What can hang from each mark
nisave: ripapen tipobok
madu: rakur
foren: dilak livar
rakur: ripapen
murob: vafal
dilak: foren
tipobok: nisave
vafal: murob
livar: foren ripapen vafal
ripapen: livar nisave rakur

Known rows, with every way that one mark hangs from another
livar{foren vafal}: [-10   9   1  41  17  47 -11   8   7  20 -12  28   6  -3   8  -4  21  16
  19 -24  -2  -8]
foren{livar{vafal}}: [-15  11   4  44  43  34 -17   6   3   8  -6  32   3   3   1 -10  17   4
  39 -22  -3  -9]
rakur{ripapen{nisave}}: [-10   4  -6  52  21  30 -18  15   0  12 -22  27  -3   3  -3 -13  12  28
  21 -30   1  -3]
dilak{foren{livar{ripapen{nisave{tipobok} rakur}}}}: [ -7  -7 -20  53  30  25  -8  31   7   8   8  22   6   7   1   6  -9  -3
  26 -41   5 -15]
ripapen{livar{vafal{murob}}}: [-36 -15  19  38  11  30 -21  22  -5  13  -9   9  -2   7   3  14  13  13
  33 -19   9   1]
murob{vafal}: [-34  13  26  49  26  33 -18  -1 -13  14 -14  33 -17   8  -4  13  14  35
  25 -29   2   5]
foren{livar{ripapen{nisave rakur}}}: [-18  -8 -12  59  25  24 -11  22  -4   7 -10  22  10   5  -8  -4  -2   4
  18 -28   1 -16]
madu{rakur{ripapen}}: [ -9  15  14  55  17  34 -16  17   3   2 -14  14  -3  -4   6 -12  21  22
  18 -21  -1   1]
dilak{foren{livar{ripapen{nisave} vafal{murob}}}}: [-11  -6  -3  55  35  29  -8  20  -1  -5  15  15  20   4  -1  10   0 -15
  22 -24  -3 -19]
dilak{foren}: [-26  20  15  43  34  37 -15  10  -4   8   1  33 -10   4   7  -1  10  10
  33 -26   4  -1]
tipobok{nisave{ripapen{livar{vafal} rakur}}}: [-23 -24  -3  29  11  29 -17  29  31  21 -27  26  -9  16  -5  18  13  12
  39 -21   2   9]
rakur{ripapen{livar{vafal{murob}} nisave}}: [-15 -26  -5  45   1  26 -23  28   4  10 -18   2   6   4  -5  10  10  20
  23 -27   4  -1]
ripapen{livar{foren{dilak} vafal} nisave{tipobok}}: [-17 -10 -12  35  -1  40  -9  25  23  12  -1  14   7   4  10  15  10  20
  29 -35   3  -3]
foren{livar}: [-28  20  13  52  44  31 -19   6  -7   6  -4  30  -8   9   1 -10   8   6
  35 -24   2  -6]
rakur{ripapen{livar nisave}}: [-17  -8  -9  48   8  29 -22  22   6  15 -23  14  -5   2  -5  -1  11  27
  22 -30   6   3]
dilak{foren{livar{ripapen{nisave rakur} vafal}}}: [  0 -11 -23  51  28  30  -9  23  12   3   2  23  23  -4  -6   3   3  -8
  24 -29  -6 -20]
rakur{ripapen{livar}}: [-15   4  -5  45  16  33 -22  17   7  17 -19  14 -11   1   2   1  15  22
  25 -28   6   5]
nisave{ripapen{livar} tipobok}: [-19  -4   2  34  18  34 -19  25  13  28 -11  23 -26  16  12  12  13  26
  41 -36  15  11]
nisave{ripapen}: [-19  14  10  43  29  36 -17  10   1  18 -14  37 -18  12   7  -3  15  23
  35 -27   5   3]
tipobok{nisave{ripapen{livar{vafal}}}}: [-22 -11   4  29  26  35 -14  20  29  20 -21  30 -11  16   0  14  20  11
  39 -17   1  12]
ripapen{nisave}: [-32   3  14  48  23  30 -16  14 -10  14 -17  32  -4   9  -1 -11  10  26
  28 -24   6  -2]
foren{dilak livar{ripapen{nisave rakur} vafal}}: [-10  -6 -21  52  25  28  -6  19  12  -7   1  23  24  -1  -4   2   3  -1
  28 -26 -10 -20]
foren{dilak livar{ripapen vafal}}: [ -9  19  -9  48  47  38  -3   4  11  -8  12  28  15  -3   8   0  15  -8
  31 -21 -11 -16]
rakur{ripapen{livar nisave{tipobok}}}: [-11 -13 -14  43  10  27 -20  29  12  22 -19  13 -10   7   1   1   9  30
  27 -39  11   5]
ripapen{nisave{tipobok} rakur}: [-27 -17   1  43  11  23 -18  31  -4  21 -20  27  -7  14  -1  -4   1  31
  33 -38  12  -3]

Rows
[ -3  16 -12  45  21  51   4   7  16   4   6  24  17  -8  15   6  19   5
  11 -23 -10 -15] -> livar{foren{dilak} ripapen vafal}
[ -5  -9 -24  49  -1  40   1  22  16   4  -5  19  26  -6   4   8   7  11
   7 -29  -8 -19] -> livar{foren{dilak} ripapen{nisave rakur} vafal}
[-21 -18  -6  34   5  27 -22  35  14  29 -18  19 -24  16   7  16   5  28
  41 -41  16   8] -> nisave{ripapen{livar rakur} tipobok}
[-20 -24  -3  32  12  31 -18  29  12  26 -16  20   1   6   3   3  17  26
  38 -30   9   3] -> ripapen{livar{vafal} nisave{tipobok}}
[  5 -14 -26  45  -5  41 -16  21  23  20 -21   9  11  -7  -1   3  18  22
  10 -31  -1  -5] -> rakur{ripapen{livar{foren vafal} nisave}}
[-32  14  16  47  38  28 -16   9  -4 -16  13  19   5  12   5   7   2  -5
  43 -21  -5 -12] -> foren{dilak livar{vafal{murob}}}
[-16  -3  -2  37   4  46 -15  15  14  23 -12  14   3  -5   6   8  20  16
  20 -24   3  -2] -> ripapen{livar{foren vafal}}
[-35 -33   9  33   5  23 -19  36  18  14 -21  13  -9  24  -5  30   2   7
  36 -21   6   8] -> tipobok{nisave{ripapen{livar{vafal{murob}} rakur}}}
[ -3 -29 -20  41  13  29  -6  32   9  25 -17  26  15   1   4  -1  13  21
  22 -34   3 -11] -> livar{ripapen{nisave{tipobok} rakur} vafal}
[  1   6 -11  46  20  50  -1   9  10  21  -6  24  15  -9  11   0  23   8
   5 -23  -5 -14] -> livar{foren ripapen vafal}
[  0  -3 -27  43  -4  41 -12  18  29   4  -9   9  13  -6   2  10  13  19
  16 -32  -7  -6] -> rakur{ripapen{livar{foren{dilak} vafal} nisave}}
[ -4  -1 -11  47  23  28 -17  22   5  19 -18  27  -8   9   4 -11  10  31
  26 -39   6  -2] -> rakur{ripapen{nisave{tipobok}}}
[-10  17   1  43  47  37 -16   8   9   2   8  32   4   0   2  -3  13  -7
  41 -25  -4 -10] -> dilak{foren{livar{vafal}}}
[ -7 -27 -15  27   4  31 -21  34  24  31 -19  20 -12   9   7  16  15  26
  45 -38  10   6] -> nisave{ripapen{livar{vafal} rakur} tipobok}
[ -7   1 -23  45  -2  37 -12  26  24   8  -3   7  -3   6   9  13   2  24
  19 -43   4  -1] -> rakur{ripapen{livar{foren{dilak}} nisave{tipobok}}}
[-25 -25 -11  43 -15  30 -17  37   9  28 -18   8  -5  10   1  13  -3  27
  19 -41  16  -2] -> ripapen{livar{foren} nisave{tipobok} rakur}
[-33 -29  -2  39  -2  22 -21  38   3  25 -21  15  -9  13  -2   8   0  30
  34 -37  17   4] -> ripapen{livar nisave{tipobok} rakur}
[  6 -11 -20  45  14  44   0  22  14  27  -7  23  17  -2  12   0  17  15
   8 -33   0 -14] -> livar{foren ripapen{nisave{tipobok}} vafal}
[-20   4  -5  31  13  45  -6  16  42   6  -5  24  -5  14   7  25  12   4
  30 -22  -6   5] -> tipobok{nisave{ripapen{livar{foren{dilak} vafal}}}}
[-21  10   3  52  40  32  -5  11  -1 -15  18  16  15   5   8  11   4 -13
  29 -20  -7 -18] -> foren{dilak livar{ripapen vafal{murob}}}
[-10   6   1  51  43  34  -8  15  -1  -4  19  15  13   2   6  12   4 -20
  25 -23  -3 -18] -> dilak{foren{livar{ripapen vafal{murob}}}}
[ -3 -17 -18  41   8  32 -21  22  17  18 -25  15   7  -4  -5  -1  21  25
  26 -27   0   1] -> rakur{ripapen{livar{vafal} nisave}}
[  2  14 -11  48  50  40  -5   8  12   3  13  28  14  -6   6   1  14 -15
  27 -23  -7 -16] -> dilak{foren{livar{ripapen vafal}}}
[-17 -17 -10  37  -9  39 -17  25  15  24 -19  10   5  -4   1  13  13  18
  20 -28   4  -4] -> ripapen{livar{foren vafal} rakur}
[-12   0  -9  54  40  29  -7  20   0  13   1  26   3  10   4  -6   4   5
  25 -34   5 -12] -> foren{livar{ripapen{nisave{tipobok}}}}
[-15  19   0  40  18  47  -6   5  13   2   1  28   8  -1  12   2  17  13
  25 -24  -7 -10] -> livar{foren{dilak} vafal}
[  1 -24 -23  30  -9  39 -17  33  30  33 -16  14  -7   7   9  21  12  23
  29 -42   9   0] -> nisave{ripapen{livar{foren vafal} rakur} tipobok}
[-34  -1  10  40  -1  40 -13  19   7  -1   6   2   5   5  10  26   5   7
  24 -24   2  -5] -> ripapen{livar{foren{dilak} vafal{murob}}}
[-29 -26   2  41 -16  33 -20  30   2  16 -13  -3   5   4   0  24   2  13
  17 -27   8  -6] -> ripapen{livar{foren vafal{murob}} rakur}
[  2 -23 -23  36  10  30 -19  30  22  24 -21  15   1   1   2   1  19  28
  31 -37   5   2] -> rakur{ripapen{livar{vafal} nisave{tipobok}}}
[ 11 -19 -31  40  -3  39 -15  28  28  27 -17   8   6  -2   4   7  16  26
  16 -40   3  -3] -> rakur{ripapen{livar{foren vafal} nisave{tipobok}}}
[ -5 -17 -20  53  25  27 -10  22   6  10 -11  23  22  -2  -8  -4   8   2
  22 -26  -5 -19] -> foren{livar{ripapen{nisave rakur} vafal}}
[ -3 -10  -7  53 -15  36 -14  35  20  14 -12  -7   0  -1   7   5  11  26
   6 -35   8   2] -> madu{rakur{ripapen{livar{foren} nisave{tipobok}}}}
[-26 -12  -1  39   3  29 -23  27   9  22 -21  19 -19  10   0  14   7  25
  35 -31  11   7] -> nisave{ripapen{livar rakur}}
